Each row was made from one walk, in order. Every step used is in the known rows, and no mark comes twice. Write each row's walk.
Known rows
debor, safa, zona, libapan, pazil, lavuk: [-1.05  5.63 -2.65  1.56  0.59  2.79  0.96  1.30 -5.92  1.32  0.87  0.61
 -0.50 -5.12 -2.49  1.84  0.50  4.55  1.66 -1.99  3.68  3.04]
pazil, lavuk: [ 2.22  4.81  0.20 -0.25 -0.21  2.23 -2.25  2.61 -4.68 -0.32  1.91 -0.49
 -1.40 -4.57 -2.84  0.52  0.08  2.50 -1.60 -4.11  1.94  1.14]
pazil, safa: [ 3.29  3.24  2.61 -1.61 -2.84  2.36 -0.63  4.43 -4.15  0.59  0.94  1.45
 -2.90 -2.43 -4.33  0.07 -1.27 -1.87 -4.50 -1.90  3.01  1.54]
safa, zona: [ 1.30  4.57 -0.25 -2.28 -1.66  1.77  2.27  6.18  0.29  1.23  0.69  1.67
  0.56 -2.30 -5.05  1.20 -0.63 -0.28 -3.62 -4.35  0.53  0.96]
zikez, vizan, libapan, zona: [ 0.84  2.36  0.59 -0.15 -1.29  1.34  0.31  2.97 -4.19  1.08  1.44  0.64
  1.36 -1.08 -1.61  0.20 -1.45  1.53  0.24 -3.31 -2.67 -1.25]
pazil, safa, zona: [ 2.29  3.82  0.94 -1.82 -2.28  2.07  2.50  7.00 -1.47  1.88  0.14  3.04
 -1.80 -2.46 -5.15  0.93 -0.69 -1.61 -4.87 -2.34  2.33  1.85]
vizan, libapan: [ 2.86  1.91  2.62 -1.03 -2.52  1.79  1.73  5.25 -3.94  0.99  1.79 -0.32
  1.21 -0.66 -3.39  1.47 -2.50 -0.26 -1.92 -3.62 -0.41 -0.20]
zikez, vizan, libapan, pazil, safa: [ 3.10  1.90  2.21  1.06 -2.64  2.02  2.26  4.02 -5.43  1.72  0.47  1.37
 -1.37 -1.85 -3.85  0.60  0.67 -0.72 -1.51 -0.60  1.52  0.96]
favel, debor, libapan, pazil: [ 2.11  2.52  0.34 -1.28 -1.06  3.05  1.28  2.90 -3.87 -0.16  0.65 -1.13
  1.37 -0.68 -2.80  0.87  2.75 -2.40  3.83 -3.61 -0.91  1.08]
debor, libapan, vizan, zikez: [ 5.39  5.51 -0.24  0.53 -1.70  0.45  1.98  5.74 -1.31 -0.07  1.05 -1.14
  4.02 -1.18 -0.44 -0.29 -4.86 -1.69  0.03 -3.51  3.60 -2.15]
pazil, safa, zona, libapan: [-0.99  4.53 -1.21 -1.72 -2.23  3.38  1.70  3.81 -4.18  1.10  0.67  1.62
 -1.77 -2.77 -3.04  0.58 -3.06 -0.76 -2.57 -1.02  3.93  2.92]
libapan, zona: [-0.49  4.87  0.32 -1.95 -0.50  1.99 -0.67  2.36 -2.82 -0.47  0.65  0.01
  0.35 -2.21 -2.61 -0.85 -0.07  1.62 -1.02 -4.63 -1.63  0.12]
zona, libapan, debor, lavuk: [-0.03  4.53 -0.70  1.76  1.23  1.01 -2.31  1.18 -5.52 -1.42  1.51 -3.14
  2.12 -1.32 -3.81 -2.87 -0.98  2.57  1.43 -4.97  3.91  0.26]
safa, pazil, lavuk: [ 1.76  3.36 -0.50 -0.05 -0.75  2.06 -0.63  3.18 -2.62  0.92  1.70 -0.71
 -1.94 -3.75 -3.50  1.30  2.01  3.74 -1.08 -5.30  0.96  2.67]
libapan, pazil, lavuk: [ 1.02  5.38 -0.49  0.97  0.56  2.38 -0.19  1.76 -4.96 -0.39  0.85 -1.09
 -0.78 -4.91 -3.27  0.40  3.16  3.71  0.40 -3.87  1.21  1.72]
libapan, pazil: [ 0.67  4.95  0.41 -0.62 -1.02  2.24  1.55  2.33 -2.26 -0.36  0.31 -0.89
  0.84 -2.61 -4.64  0.03  2.61  1.18 -0.40 -4.08 -0.12  1.07]
debor, safa, pazil, zikez, vizan: [ 2.29  1.39  0.22  0.13 -2.19  0.81 -3.59  2.36  0.18  3.81  3.18  0.84
  1.60 -3.62 -1.20  1.97 -0.29  2.30 -1.44 -3.07  1.42  0.28]
safa, zona, libapan, vizan, zikez: [ 1.32  7.31 -2.50  0.30 -1.16  0.79  3.70  5.80 -0.64  0.00  0.08 -1.18
  3.59 -2.72 -1.22 -1.18 -5.15  0.18 -1.11 -3.58  5.06 -1.01]
debor, safa, pazil, lavuk: [ 2.30  3.07 -0.59  0.74 -1.02  1.67 -1.22  2.86 -3.13  2.46  2.19  0.62
 -1.63 -3.56 -3.52  2.68  0.05  4.32 -0.58 -4.42  2.57  2.99]
libapan, vizan: [ 4.06  4.15 -0.47 -1.00 -2.44  1.29 -1.66  4.36  0.87  0.41  1.52 -1.64
  1.93 -2.13 -2.84 -1.47 -1.66  0.07 -0.33 -5.23  2.15 -0.28]
zikez, vizan, libapan: [ 3.76  1.09  1.53  0.04 -3.03  1.14  0.23  4.11 -3.56  1.68  2.55  0.29
  1.23 -0.80 -2.93  1.62 -2.87 -0.38 -1.24 -2.78 -0.65 -1.24]
favel, zona: [ 1.78  4.62  0.22 -2.19 -0.22  3.01  0.55  5.89 -1.21 -0.33  0.84 -0.29
  1.37 -3.01 -2.81 -1.58 -0.23  2.28 -3.01 -2.57 -0.02 -0.22]
zona, libapan, vizan: [ 1.45  4.68 -2.26 -0.93 -2.46  2.32 -1.78  2.40 -1.21  0.14  1.72 -2.19
  1.70 -2.39 -1.27 -1.60 -3.46  0.56  1.23 -3.81  3.66  0.82]
favel, zona, libapan, debor: [-2.91  4.76 -1.85 -2.66  1.34  3.55 -0.18  3.17 -3.55  0.22  0.27 -2.57
  1.96 -2.24 -2.39 -4.17 -0.20  1.25  1.30 -3.81  1.68 -0.30]
vizan, libapan, pazil: [ 1.14  3.12  1.49  0.39 -1.42  2.06  3.65  3.84 -3.86  0.71  0.47 -0.89
  1.81 -1.34 -4.05  0.99  1.64  1.17  0.40 -3.53 -1.02  0.49]

Write each row's walk
[-1.19  4.76 -2.27 -1.44 -2.00  2.72  0.82  2.86 -3.31  2.06  1.56  1.85
  0.33 -2.49 -3.05  2.21 -4.83  0.96 -0.90 -1.69  4.08  2.46]  debor, safa, zona, libapan
[ 2.89  0.78  2.24  0.31 -2.15  1.20 -0.98  4.20 -3.24  2.46  2.95 -0.13
  2.59 -2.45 -0.54  1.42 -1.75  0.63 -1.41 -2.51 -0.29 -1.52]  pazil, zikez, vizan, libapan
[ 1.60  3.13  1.11 -0.21 -1.91  2.18  5.57  7.29 -2.67  2.46 -0.61  2.70
 -0.50 -1.94 -5.03  1.33  1.04 -0.64 -2.84 -1.82  1.34  1.87]  vizan, libapan, pazil, safa, zona
[ 0.19  3.03  1.37 -0.93 -0.91  1.83  1.43  3.85 -4.52  0.52  0.79  0.06
  1.30 -0.92 -1.97  0.18 -1.11  1.54 -0.20 -3.97 -2.49 -0.42]  vizan, libapan, zona
[ 0.01  4.29  0.58 -0.32 -2.02  3.39  1.36  1.99 -6.12  0.30  0.02  0.53
 -2.48 -2.96 -3.47 -0.39  0.35 -0.32 -1.34 -0.57  3.50  2.96]  zona, libapan, pazil, safa
[-2.04  5.42 -2.34  0.02 -1.07  2.75  3.02  1.91 -3.36  1.51  0.25  0.79
  1.07 -2.83 -3.70  1.60 -0.31  2.18  1.13 -1.83  2.55  2.65]  debor, safa, zona, libapan, pazil
[-1.50  4.20 -2.57 -2.19 -1.70  2.98  0.82  3.50 -3.35  1.82  1.25  1.12
  0.30 -2.28 -3.13  1.55 -3.93 -0.48  0.41 -2.52  3.85  2.53]  favel, debor, safa, zona, libapan
[ 2.51  2.23  0.44  0.61 -1.19  1.67 -2.82  1.37 -2.18  1.89  2.57 -0.04
  2.59 -3.62  0.33  1.16  1.42  0.79  0.91 -1.68  0.10 -0.78]  debor, libapan, pazil, zikez, vizan
[ 3.85  6.78 -0.40  0.29 -1.30  0.10  2.05  5.85 -0.08 -0.48  0.39 -1.70
  3.54 -2.46 -2.06 -1.47 -4.11 -0.25 -1.94 -4.76  3.97 -2.19]  libapan, vizan, zikez
[ 0.17  0.41  1.03 -0.63 -0.22  1.19 -0.04  4.53 -1.65  3.55  1.38 -1.84
  3.10 -1.19 -2.32 -1.49  1.62  0.68  1.31 -5.63 -0.70 -1.55]  safa, pazil, zikez, vizan, libapan, debor
[-0.63  1.61 -1.23 -0.06 -1.01  1.37 -3.70  1.17 -1.04  4.07  2.73 -0.35
  2.10 -3.46 -0.58  0.29 -0.42  2.31  0.93 -3.17  2.39  0.27]  zona, libapan, debor, safa, pazil, zikez, vizan
[ 1.50  1.43  1.39  0.03 -0.63  0.69 -2.20  3.57 -3.51  4.62  2.41  0.50
  3.49 -1.77 -2.09  0.84 -2.51  0.95  1.15 -3.42  2.82 -1.58]  pazil, zikez, vizan, libapan, debor, safa
[-2.67  4.54 -1.11 -2.72  0.22  2.87 -1.16  1.56 -3.92  0.27  0.74 -2.45
  0.98 -1.78 -3.28 -2.86 -0.71 -0.37  1.45 -5.08  2.23  0.06]  zona, libapan, debor
[-0.22  4.72 -1.14  1.79  2.10  1.55 -1.46  2.51 -5.17 -1.46  1.17 -3.07
  2.85 -1.78 -3.04 -3.79 -0.61  3.93  1.24 -4.06  3.59 -0.02]  favel, zona, libapan, debor, lavuk
[ 1.94  2.40  0.69  1.12 -1.87  1.50  2.48  2.95 -3.54  1.24  1.05 -0.34
  1.83 -1.55 -3.68  1.09  1.24  1.15  0.86 -2.79 -1.22 -0.33]  zikez, vizan, libapan, pazil
[ 2.47  3.28  0.60 -0.67 -1.87  2.55  4.13  6.25 -2.54  2.16 -0.24  3.09
 -0.84 -1.69 -4.24  1.79  0.99 -1.74 -1.79 -1.24  1.60  2.29]  debor, libapan, pazil, safa, zona
[ 2.05  0.99  1.07  3.56  0.91 -0.41 -1.31  3.67 -3.30  1.55  2.14 -2.68
  3.98 -1.00 -2.70 -1.54  1.34  3.72  1.34 -5.61  1.57 -0.85]  safa, pazil, zikez, vizan, libapan, debor, lavuk
[-2.50  5.59 -2.30 -0.56 -0.82  3.13  3.48  2.17 -2.90  0.32 -0.13 -0.20
  0.83 -2.98 -3.74  0.46  1.15  1.63  0.64 -2.63  1.25  2.49]  safa, zona, libapan, pazil
[-3.18  4.71 -2.04 -2.73  0.46  2.78  0.86  3.30 -2.59  1.23  0.11 -1.20
  1.44 -1.84 -3.86 -2.43 -0.43 -0.37  0.98 -5.01  2.09  0.39]  safa, zona, libapan, debor
[ 2.31  1.93  1.55  3.33  1.24 -0.27 -2.36  3.37 -4.67  0.70  2.27 -2.58
  4.21 -1.49 -2.25 -1.98  0.13  2.95  1.04 -4.82  2.28 -1.82]  pazil, zikez, vizan, libapan, debor, lavuk
